Each row comes from the steps of one path. Every step used is in the known rows, and no mark comes twice. Write the path behind each row, first mark first.
Known rows
sogegu-puved-momul-posanum-dogori-vari: -4.79,0.25,2.92,0.74,0.51,0.34,-0.01,-3.76,0.64,0.61,0.88,1.76,-2.22,0.83,1.09,5.17,1.27,-6.01,1.75,-0.60,1.34,0.36,-4.38,-4.12,0.15,-0.65,-2.32
kogo-puved-vidog-vari-dogori-posanum: -2.80,-1.21,1.22,-1.01,2.00,-0.41,2.09,-2.84,0.88,0.77,2.66,2.05,-1.40,1.65,-0.50,-0.41,-0.96,-3.00,1.76,6.46,1.59,-0.07,-1.73,-4.52,2.57,0.62,-1.24
momul-posanum-sogegu-puved-vidog: -3.24,-1.29,3.76,-0.14,-1.52,-0.71,-1.78,-2.03,3.22,5.61,2.48,1.62,1.00,1.15,-0.72,1.65,0.12,-4.66,0.57,3.03,0.49,-0.42,-0.39,-4.94,0.10,-0.39,-2.70
posanum-sogegu-puved: -2.42,-0.90,1.70,0.74,-0.95,-1.20,-1.63,-2.44,4.51,5.04,0.30,0.12,1.24,1.37,2.26,1.93,1.54,-4.45,-0.74,1.32,-0.36,-0.27,-1.58,-3.59,0.40,-0.49,-1.39
sogegu-puved: -1.96,-0.81,2.14,-0.13,-0.03,0.84,-0.81,-2.39,1.40,1.28,0.71,-0.99,-0.97,-0.51,2.26,1.96,1.75,-2.51,-0.35,-0.43,-0.97,0.68,-2.84,-0.83,0.69,-0.38,-1.80
sogegu-puved-vidog-vari-dogori-posanum-momul: -5.16,-0.23,1.86,1.06,2.51,-0.82,-0.02,-5.92,1.16,3.69,2.30,2.07,-1.49,2.41,2.33,4.15,2.14,-5.79,2.39,4.81,1.53,0.37,-3.88,-5.39,1.34,2.10,-2.63
dogori-vari-vidog-puved-momul: -0.02,1.88,1.94,2.02,0.50,0.10,-0.70,-0.21,-0.89,-0.68,0.62,2.95,-2.14,2.95,-0.54,5.89,0.50,-3.07,1.63,-0.69,-1.33,3.97,-1.14,-1.32,0.01,1.24,-1.34
vidog-puved-momul: -2.58,0.52,-0.59,0.44,3.22,1.26,0.79,-4.09,2.19,1.93,-2.92,0.91,0.26,2.84,1.21,3.63,-1.37,-2.34,-0.02,-1.45,-0.29,-0.74,-3.17,-2.15,0.55,-1.42,-0.77
vari-vidog-puved-momul-posanum: -1.75,0.94,2.34,1.29,0.41,2.79,-1.59,-2.28,1.96,2.20,1.43,1.45,1.84,1.62,-0.73,5.07,-0.38,-2.25,3.01,-1.53,-0.93,2.72,-0.72,-2.48,-0.26,-0.04,-1.71
dogori-posanum-momul-puved: -5.62,2.49,-1.57,1.27,0.92,1.65,0.65,-1.40,0.29,1.03,2.83,3.48,-0.88,1.85,-0.36,1.31,-1.02,-2.06,2.97,1.91,1.22,-1.40,2.21,-4.51,0.94,1.34,1.74
posanum-momul-puved: -4.64,1.12,-1.51,0.60,0.78,-0.23,0.52,-1.43,-0.27,1.73,0.90,2.76,0.18,1.00,-0.50,0.36,-0.47,-2.91,2.41,0.00,-0.42,-3.81,0.14,-3.56,0.79,0.08,2.41
vari-vidog: 1.10,0.38,1.45,0.83,-1.57,1.41,-1.61,0.38,0.30,0.23,2.90,0.30,1.49,-0.20,-0.68,2.05,1.33,-0.25,2.41,-0.48,-0.84,3.39,1.02,0.02,-0.38,0.79,-0.79
momul-posanum-dogori-vari: -3.79,2.13,3.71,1.67,-0.86,-0.14,-1.53,1.10,-0.86,1.38,1.00,2.27,-0.11,1.17,-2.62,3.65,-2.06,-2.80,2.18,-0.07,1.39,-0.13,0.24,-1.74,-1.13,-0.25,-0.33
posanum-dogori-vari-vidog-puved: -3.29,3.05,2.61,2.42,0.45,0.25,-1.92,-0.68,0.37,2.31,-0.13,2.00,0.83,3.52,-0.93,7.14,-1.00,-3.65,2.11,-0.88,0.03,2.21,-1.70,-0.38,-0.47,-0.97,-0.42
momul-posanum-dogori-vari-vidog-puved: -4.21,2.82,4.90,2.45,-0.59,1.18,-2.85,0.42,0.39,3.09,1.18,2.35,1.12,2.23,-2.64,6.29,-2.35,-3.26,2.96,-0.79,0.11,1.45,0.03,-1.83,-1.12,-0.51,-0.93
vari-dogori: 0.02,0.40,-0.02,1.48,0.13,-2.94,-2.24,0.22,-0.84,-0.50,-0.20,0.12,-1.39,1.73,-0.25,0.34,0.13,-2.24,1.09,-0.46,-2.11,1.88,0.65,-0.13,-0.86,-0.43,2.12
dogori-vari-vidog-puved: 0.34,2.14,3.00,2.22,-0.33,0.18,-1.81,1.27,-0.91,0.14,0.91,2.29,-1.52,2.59,-0.85,5.46,0.10,-2.07,1.20,-0.61,-2.38,4.31,-0.12,0.08,-0.12,1.37,-1.16
vidog-puved-momul-posanum-dogori: -5.29,1.44,1.25,0.97,2.75,1.82,-0.23,-4.17,2.61,3.67,-2.35,1.39,1.55,3.06,-0.17,5.22,-2.75,-3.53,1.38,-1.59,0.79,-1.58,-3.00,-3.48,-0.16,-2.01,-0.99
kogo-puved: -1.22,-1.25,0.70,-1.49,0.53,1.06,1.40,-0.02,1.61,-0.61,0.58,-0.13,-0.52,-0.86,-0.48,-2.06,-0.92,-0.57,0.19,1.42,-0.92,-1.27,-1.34,-1.50,2.05,-1.44,0.62
vidog-vari-dogori: -1.16,1.04,1.94,3.01,1.34,-2.32,-0.99,-1.00,-0.89,0.86,-0.09,0.69,0.33,1.24,1.34,1.83,0.07,-1.86,1.95,1.35,0.82,0.52,-0.71,-2.07,-0.49,3.33,-0.54
posanum-dogori-vari-vidog: -2.24,2.54,2.07,2.05,-0.58,-0.44,-1.39,0.29,-0.75,0.52,1.13,2.11,0.23,2.26,-1.30,5.57,0.06,-3.28,2.47,-0.21,0.93,2.32,-0.86,-0.38,-0.65,-0.45,-0.08
momul-posanum-sogegu-puved-kogo: -3.52,-0.90,3.54,-0.16,-2.19,-0.04,-2.17,-1.76,4.75,4.83,2.84,0.65,2.15,-0.47,-0.20,3.03,-0.83,-5.15,0.22,1.50,0.27,-0.11,0.67,-4.49,0.58,-0.68,-2.34
dogori-posanum-momul-puved-sogegu: -5.14,1.15,-2.26,0.86,0.42,1.48,1.50,-1.32,1.48,1.97,3.50,3.39,-1.81,2.23,-1.36,1.23,-1.75,-3.68,3.17,2.69,1.64,-0.89,1.68,-5.81,1.38,1.03,0.69

Write each row's path
-1.53,1.63,-0.35,2.18,0.26,-1.49,-1.98,-0.03,-0.47,-0.72,1.44,1.17,-2.17,2.55,-0.21,1.13,-0.54,-2.10,2.03,1.13,-0.88,3.22,2.25,-1.50,-0.58,0.69,1.99  vari-dogori-posanum
-0.99,-2.71,0.10,-3.28,0.97,0.14,2.54,-2.08,1.16,0.41,1.56,0.92,-1.05,0.34,-1.42,-2.09,-0.56,-1.98,-0.12,4.64,0.23,-1.21,-2.38,-2.29,2.78,-2.17,-0.84  kogo-puved-vidog
1.72,1.44,2.35,1.85,-1.59,-0.72,-1.15,2.43,-2.33,-1.98,2.52,2.38,-2.38,0.95,-1.33,3.54,1.43,-1.65,1.69,0.23,-1.19,4.55,0.77,0.12,-0.35,2.12,-0.85  dogori-vari-vidog
-2.09,0.82,2.36,1.72,-0.05,1.88,-2.08,-2.50,3.67,4.29,1.26,1.91,2.90,2.56,-0.45,5.22,-0.32,-3.45,2.82,-0.69,-0.79,2.31,-0.38,-4.02,-0.39,-0.13,-1.75  vari-vidog-puved-momul-posanum-sogegu
-4.60,2.64,-1.48,1.85,1.86,1.52,0.36,-1.31,1.25,1.41,1.38,2.54,-0.43,1.57,0.28,1.85,-0.36,-1.02,2.92,2.53,1.60,-0.58,1.08,-4.11,0.41,2.00,1.52  dogori-posanum-momul
-0.84,-2.28,-1.21,-1.67,-2.40,-0.08,1.72,0.10,0.46,0.95,3.44,1.27,-2.18,1.15,-2.59,-0.88,-2.18,-4.06,0.39,0.25,-0.02,-0.56,0.91,-2.71,1.49,-1.56,-1.27  momul-puved-sogegu
-3.35,-0.45,4.12,1.05,-1.86,-0.05,-2.54,-0.74,3.53,4.98,1.84,0.83,1.41,0.33,-0.15,1.63,-0.20,-3.82,0.78,1.03,-0.15,-0.43,0.24,-4.41,-0.45,0.14,-1.79  momul-posanum-sogegu-puved
-0.55,1.20,2.20,1.33,0.08,2.50,-2.33,-1.06,1.94,2.79,0.92,0.21,2.37,1.64,-0.17,4.43,-0.26,-0.78,1.72,-1.39,-2.27,3.18,-0.17,-0.02,-0.09,-0.20,-1.22  vari-vidog-puved
-3.37,0.74,-0.16,2.42,0.50,-2.34,-1.90,-3.00,2.35,1.61,1.38,2.00,-1.92,3.72,1.60,2.77,0.91,-5.99,1.98,1.88,-0.17,2.87,0.22,-5.06,-0.19,0.33,0.83  vari-dogori-posanum-sogegu-puved-momul
-4.44,-0.56,0.56,-0.25,3.05,-0.55,2.12,-3.53,1.31,1.87,2.20,2.88,-1.08,2.05,-0.48,0.15,-0.73,-3.93,2.82,6.83,1.59,-1.52,-2.40,-6.02,2.78,1.07,-0.20  kogo-puved-vidog-vari-dogori-posanum-momul
-1.80,-2.32,1.56,-1.97,0.44,-0.10,0.31,-4.50,1.06,2.23,1.79,0.16,-1.59,0.73,1.31,1.86,2.20,-3.87,-0.66,2.74,0.16,0.66,-3.80,-1.69,1.45,-1.13,-3.23  sogegu-puved-vidog
-4.17,0.54,0.08,1.22,0.35,0.78,0.15,-3.63,4.11,2.78,2.05,2.05,-0.59,2.51,2.13,2.88,0.94,-4.34,1.02,2.95,2.18,1.17,-0.21,-5.91,0.87,0.90,-1.56  dogori-posanum-sogegu-puved-momul
-5.04,0.39,-0.92,0.07,1.79,-0.96,1.86,-3.73,-0.80,3.08,1.85,4.06,0.44,1.96,-0.53,1.00,-0.13,-3.97,2.74,3.31,1.81,-4.29,-1.25,-5.22,1.51,1.31,0.07  posanum-momul-puved-vidog-vari
-1.81,-2.18,1.46,-2.17,1.82,0.14,3.04,-2.80,1.03,1.26,1.69,1.31,-0.21,0.26,-0.40,-1.14,-0.61,-1.94,0.60,5.65,1.87,-1.85,-3.15,-3.48,2.89,0.06,-2.25  kogo-puved-vidog-vari
-1.38,-1.62,-0.57,-2.72,-1.11,-0.79,1.67,-2.15,-1.93,0.35,3.36,2.65,-1.18,1.76,-2.06,-0.98,-0.79,-2.82,-0.11,2.37,0.63,-1.20,0.85,-1.56,1.49,-1.78,-1.09  momul-puved-vidog
-1.62,-0.19,0.76,0.58,1.84,-2.06,0.92,-3.51,-0.99,1.72,2.33,2.61,-0.96,3.13,-0.14,1.94,0.14,-3.03,1.71,6.01,2.90,1.27,-0.68,-3.56,0.75,2.42,-2.36  puved-vidog-vari-dogori-posanum
-2.09,-0.29,0.71,0.99,1.45,-3.01,0.36,-3.72,0.68,3.79,2.22,3.11,-0.02,3.95,0.15,2.00,0.16,-4.32,1.56,6.89,3.15,0.90,-0.32,-5.03,0.63,2.28,-2.36  puved-vidog-vari-dogori-posanum-sogegu
-2.16,-0.99,0.73,-0.82,-0.24,-2.21,1.09,-2.76,-2.52,0.87,3.36,3.17,-1.04,2.54,-1.15,0.21,-0.85,-4.01,1.26,3.19,1.14,-0.90,0.39,-2.85,1.21,0.30,-1.55  momul-puved-vidog-vari-dogori
-2.79,1.64,1.79,2.01,-0.09,0.04,-1.09,-0.54,1.62,3.24,0.43,1.81,-0.10,3.92,-1.95,7.07,-1.53,-5.29,2.11,-0.18,0.36,2.67,-2.29,-1.77,-0.08,-1.38,-1.37  posanum-dogori-vari-vidog-puved-sogegu
-4.55,1.84,-1.79,1.41,0.57,-1.54,-1.18,-1.92,0.53,0.23,3.10,2.70,-1.30,2.44,-0.64,2.64,-1.46,-5.34,2.93,1.61,-0.74,1.08,2.82,-3.87,0.89,-0.07,2.93  vari-dogori-posanum-momul-puved-kogo
-4.00,-0.65,-2.41,0.03,0.14,-0.47,1.57,-1.34,1.27,2.96,1.73,2.63,-1.03,1.49,-1.78,0.30,-1.32,-4.90,2.67,0.88,-0.02,-3.08,-0.60,-5.26,1.36,-0.41,1.20  posanum-momul-puved-sogegu
-4.42,1.24,0.27,3.24,1.22,-1.45,0.34,-1.87,0.39,2.51,2.63,2.98,-1.22,2.89,0.06,2.43,-1.41,-4.96,4.13,3.20,1.93,-0.03,0.31,-6.36,0.69,3.74,-0.41  vidog-vari-dogori-posanum-momul-puved-sogegu
-0.61,-1.01,0.92,0.14,1.70,-3.07,0.75,-3.33,-1.25,1.83,1.30,1.94,-0.53,2.46,-0.12,1.37,0.47,-3.18,1.23,4.98,2.10,0.46,-1.67,-2.68,0.57,1.76,-2.25  puved-vidog-vari-dogori
-2.89,0.10,0.42,1.42,0.05,-2.80,-2.25,-2.84,2.06,3.05,2.23,1.90,-1.74,4.22,0.56,2.30,0.75,-5.80,1.34,4.06,-0.38,3.03,0.60,-4.35,0.18,0.01,0.13  vari-dogori-posanum-sogegu-puved-vidog
-3.54,1.62,2.39,1.69,0.77,2.83,-1.90,-3.23,2.49,3.34,0.94,1.50,2.97,2.29,-0.87,6.48,-0.94,-3.22,3.59,-1.75,0.00,2.17,-1.58,-2.79,-0.57,-1.16,-1.44  vari-vidog-puved-momul-posanum-dogori
-3.88,0.87,1.06,1.44,-0.44,0.88,-1.02,-2.14,4.13,3.63,2.32,1.36,-0.02,2.20,1.84,2.50,0.50,-3.31,0.49,3.09,1.25,1.31,0.82,-4.57,0.61,1.04,-1.41  dogori-posanum-sogegu-puved
-2.24,-0.44,0.25,0.43,0.07,-0.68,0.60,-2.12,2.04,1.70,0.56,2.49,0.57,1.09,-0.55,1.16,-0.24,-3.73,1.63,0.82,2.34,-1.14,-0.41,-5.71,-0.39,0.05,-0.84  puved-momul-posanum-sogegu
-5.74,1.99,-2.09,0.18,0.50,1.72,1.09,-2.38,1.49,0.82,3.95,3.25,-0.16,1.11,-0.41,2.63,-1.74,-3.49,2.49,2.41,1.68,-1.08,2.69,-4.60,1.91,0.66,1.18  dogori-posanum-momul-puved-kogo
-3.65,2.73,1.53,2.15,1.25,0.11,-0.77,-2.08,0.32,1.43,-0.47,2.59,0.32,3.81,-0.63,7.54,-0.53,-4.70,2.54,-0.99,1.06,1.94,-2.79,-1.73,-0.34,-1.12,-0.54  posanum-dogori-vari-vidog-puved-momul
-2.25,-2.09,1.31,-0.76,-0.54,-1.99,-0.70,-3.94,4.16,5.77,1.09,0.96,0.70,2.41,1.54,1.84,1.87,-5.50,-1.02,3.84,0.49,-0.20,-2.25,-4.26,1.04,-1.05,-2.55  posanum-sogegu-puved-vidog
